What can hang from each mark:
P: Y
X: Y
C: D P
D: C
S: U X Z
U: S Y
Y: D U

Each row was made from one small tree. Brackets hold a mark, then the marks that hang from it, in alphabetical order. Every link used is in the known rows. Write each row's tree.
Known rows:
{D {C {P {Y {U {S X}}}}}}: [  4.0  -3.1  50.2  -9.8  -0.1  25.5  19.3 -13.2  -6.9  -6.9  -5.3   9.4
  13.5 -22.1 -38.3   1.1  13.8 -37.4]
{U S}: [-0.8 -4.8  2.3  1.0 -2.4  3.3  0.1 -2.9 -0.4 -8.3  5.4 -0.8  4.7 -5.6
 -1.7 -6.8 -6.7  4.2]
{C D {P Y}}: [ 38.1   2.2  56.7  10.1  -3.5  -8.4  13.4 -15.5   5.8   2.5  -8.8  -1.0
 -32.0  -2.0  -7.1  -0.4  15.3 -52.4]
{U {S X Z} {Y {D C}}}: [  7.0  -8.2  15.6  17.3  -0.1  29.2   4.4 -22.1  -3.4  -8.2   3.4  -4.8
   3.0 -23.4 -19.9  -7.3  -2.7   2.4]
{S {X {Y {D C}}} Z}: [  8.5  -6.3  22.5   9.8  -4.8  22.5   0.2 -23.9   2.1  14.3  -6.9  -8.6
  -5.6  -9.1 -24.7  -1.3   4.5  -9.7]
{S {X Y}}: [ -3.1  -3.2  29.2  -0.1  -8.7  11.4  -0.2  -3.9   0.3   6.0  -5.4 -14.3
  -4.2 -11.0 -10.2  13.2   5.5  -7.5]
{U {S {X {Y D}}}}: [ 13.0 -13.5  37.9   8.0 -12.2  14.3  -1.8 -18.6   2.0  -3.0  -1.3 -12.6
 -18.5 -13.6 -11.7   0.3  -6.0 -13.8]
{D {C {P {Y {U S}}}}}: [  7.4  -2.1  40.4 -10.2   0.5  13.3  18.3 -13.9  -3.5  -8.9  -5.2  14.9
   5.1 -13.2 -34.1  -5.8  13.0 -35.9]
{C P}: [ 13.7   5.8   4.0  -1.8   5.5  -1.4   5.7  -4.8   1.4  -6.0  -3.3   7.6
  -0.4   1.9  -8.5  -0.4   8.5 -11.4]
{C D {P {Y U}}}: [ 26.8   4.8  45.9   6.0  -2.5  -1.2  15.7 -10.5   3.0   4.0 -16.8   9.7
 -26.9  -2.7 -11.0   0.4  16.4 -57.2]
{S U X Z}: [-26.4   9.3 -35.0   8.0   3.8  24.8  -2.1  10.5   0.9   7.7  -0.8   1.1
  25.7  -2.8   8.7   1.8   4.0  -5.6]
{D C}: [ -0.4  -4.3  12.4  -5.5   2.4   3.3   2.6  -7.9  -2.8   5.4   3.2   0.6
  12.0  -4.5 -24.0  -3.9   2.1   7.1]
{X Y}: [ -1.0  -2.2  21.7  -0.7  -8.3  -0.5  -1.5  -4.0   4.1   4.3  -5.0  -8.2
 -13.0  -0.3  -5.7   6.5   4.2  -5.6]
{U S Y}: [ -2.6  -4.1  14.1   6.8  -4.2   6.9   3.6  -2.8  -1.5 -17.4   4.9  -4.6
  -5.4 -15.1  -1.3   0.4  -2.5   6.4]
{X {Y D U}}: [  6.3  -4.9  15.6   2.3  -9.0   6.9  -0.9 -11.8   3.2   4.7 -14.9   4.2
 -27.6   1.2  -9.5   1.0   1.5 -20.0]
{Y {D {C P}} {U S}}: [ 19.4  -6.1  12.5  -3.3   5.1  12.1   9.9 -23.1  -2.9  -8.7  -4.4  20.0
   3.6  -6.0 -37.0 -16.8   0.8 -14.7]
{P {Y U}}: [ -6.1   1.0  24.4  -3.9  -5.3   8.4   9.5   2.5  -1.5   0.2 -10.7   7.7
 -12.4  -4.2  -1.2   5.6   9.1 -35.4]
{P {Y D U}}: [ 11.2  -4.6  29.7   2.7  -6.2   8.2   7.6 -10.0   0.5  -0.3 -13.2   9.9
 -31.5  -1.4  -0.8  -0.5   4.5 -46.9]

Which tree is each row?
[ 22.3 -11.4  53.6   1.1  -5.4   4.2   7.2 -23.9   0.5   4.0  -1.1  -0.1
 -23.5  -5.1 -21.2  -5.2   5.2 -34.2] => {P {Y {D C}}}
[ -0.6  -3.4  -6.4  10.8  -7.9  18.5   0.2 -13.9   5.5  -0.2 -12.8   6.9
 -16.4  -0.6  -1.8 -10.8  -3.8 -15.4] => {X {Y D {U {S Z}}}}
[ -5.2  -5.0  18.1   7.0  -9.5  16.9  -5.4  -6.6   4.2   9.0  -4.7  -7.7
 -11.2  -3.5  -6.0   7.3   2.7 -21.2] => {S U {X {Y D}}}
[-10.2   0.1  -3.5  15.4   2.7  31.9   1.0  -9.9  -1.1   3.6   0.2  -0.5
   9.7 -13.7 -15.4  -0.5   5.5  -6.1] => {S {U {Y {D C}}} X Z}
[-22.0   0.5  11.2   0.2  -7.8  16.4  -3.2   5.9   2.6   9.5  -2.6 -10.1
   6.7  -6.6  -6.5  12.7   7.1 -11.3] => {S U {X Y}}
[  9.8 -13.7  43.9  -1.8  -6.6  15.0  10.1 -21.5  -2.8  -3.2  -3.7   9.3
 -13.7 -11.9 -26.5 -10.9   0.5 -33.9] => {P {Y {D C} {U S}}}
[ 10.1   0.7  15.8   5.8   5.9  11.4   5.6 -16.1   1.4  -7.4   0.7  10.0
  -4.2  -4.9 -27.1  -2.9  11.2 -15.8] => {S {U {Y {D {C P}}}}}
[ -3.6  -1.1   0.6  12.5  -2.2   9.7  -2.6  -2.9   2.8  -6.2   0.5   1.9
 -17.0  -2.9   4.0   1.3   0.9 -12.4] => {S {U {Y D}}}
[ -8.8  -4.7  34.8  -2.6  -7.8  23.3  11.1   0.4  -5.4  -6.1  -5.7   1.1
   0.7 -20.6  -7.3   5.7   3.8 -33.7] => {P {Y {U {S X}}}}
[ -0.1  -7.4   4.6   5.5  -5.8  21.4   2.8 -22.1   2.8   4.9  -9.1   7.9
  -4.6  -5.1 -24.9 -14.6  -1.6  -8.0] => {X {Y {D C} {U {S Z}}}}
[  5.5 -11.9   8.6  -2.0  -0.5  13.9   3.8 -18.4  -4.0  -2.8  -1.4  12.0
   3.3  -7.2 -28.5 -16.7  -7.8  -3.2] => {Y {D C} {U S}}
[  2.2   4.5  15.7  -2.9   3.4  21.0  18.1 -13.4  -0.7  -5.6  -8.6  18.4
  10.2  -9.1 -25.1 -10.9  14.3 -36.0] => {D {C {P {Y {U {S Z}}}}}}
[ 14.0  -9.6  21.5  13.5  -5.4   6.8   1.2 -15.8   0.2 -18.3   3.1  -2.6
 -23.1 -12.3  -1.7  -5.2  -7.1  -3.7] => {U S {Y D}}
[  7.7   2.9  38.0 -11.5   2.5  10.3  18.0 -10.8  -3.0  -0.7 -10.7  15.4
  -0.2  -6.9 -33.1   0.6  19.7 -41.4] => {D {C {P {Y U}}}}
[  7.6 -11.3  26.0  10.5  -7.1  25.3   0.5 -27.3   1.5   5.8  -1.3  -8.9
  -0.5 -15.2 -25.2  -7.8  -2.0  -5.4] => {U {S {X {Y {D C}}} Z}}
[ 16.0 -11.9  40.1   0.9  -7.3   2.9  -0.8 -25.4   3.4   9.4  -3.4  -5.4
 -19.5  -2.7 -29.4  -3.5   1.9  -8.2] => {X {Y {D C}}}
[ 20.6   6.8  22.1  14.7  -1.8  10.1  16.6 -13.2   5.5  -1.6 -14.8  11.9
 -16.3  -5.4  -2.8 -12.0  11.8 -50.6] => {C D {P {Y {U {S Z}}}}}
[ 11.6  -8.5  42.0  -2.4  -4.4  11.7  10.0 -18.3  -2.2   5.2  -9.5  10.3
 -18.3  -5.6 -25.1  -4.3   6.3 -39.5] => {P {Y {D C} U}}
[ 18.0   0.1  51.9  -6.9   1.5   3.0  14.7 -16.3   0.0  -1.5  -2.1   4.9
  -4.9  -6.3 -29.2   0.9  18.2 -35.7] => {D {C {P Y}}}
[ -3.1  -5.4  11.9   7.0   0.1  12.8   0.3 -11.3   0.0  -1.3   3.7   2.6
  -4.4  -7.3 -19.4  -3.1   3.1  -5.6] => {S {U {Y {D C}}}}
[  7.3  -6.6  14.0  16.3  -9.1  22.3  -2.0 -18.7   4.5   0.1  -4.7  -9.6
 -12.8 -10.2  -2.5  -4.1  -3.7 -12.7] => {U {S {X {Y D}} Z}}
[  4.7  -9.0  27.7  -3.3  -6.5  10.1   1.6 -20.2   0.5  10.1 -11.9   5.1
 -15.4  -3.0 -33.5  -3.1   3.0 -12.6] => {X {Y {D C} U}}
[  5.5   7.1  -8.0  13.3   8.7  19.5   5.5 -15.4   3.7  -4.3  -2.3  13.3
   1.7  -1.1 -17.9  -7.8  12.8 -16.3] => {S {U {Y {D {C P}}}} Z}
[ -2.0  -6.4  -8.0   6.6   2.2  33.3   4.7 -16.6  -5.0   2.3  -4.2   9.5
  17.7 -14.7 -23.3 -14.3  -5.2  -4.2] => {Y {D C} {U {S X Z}}}
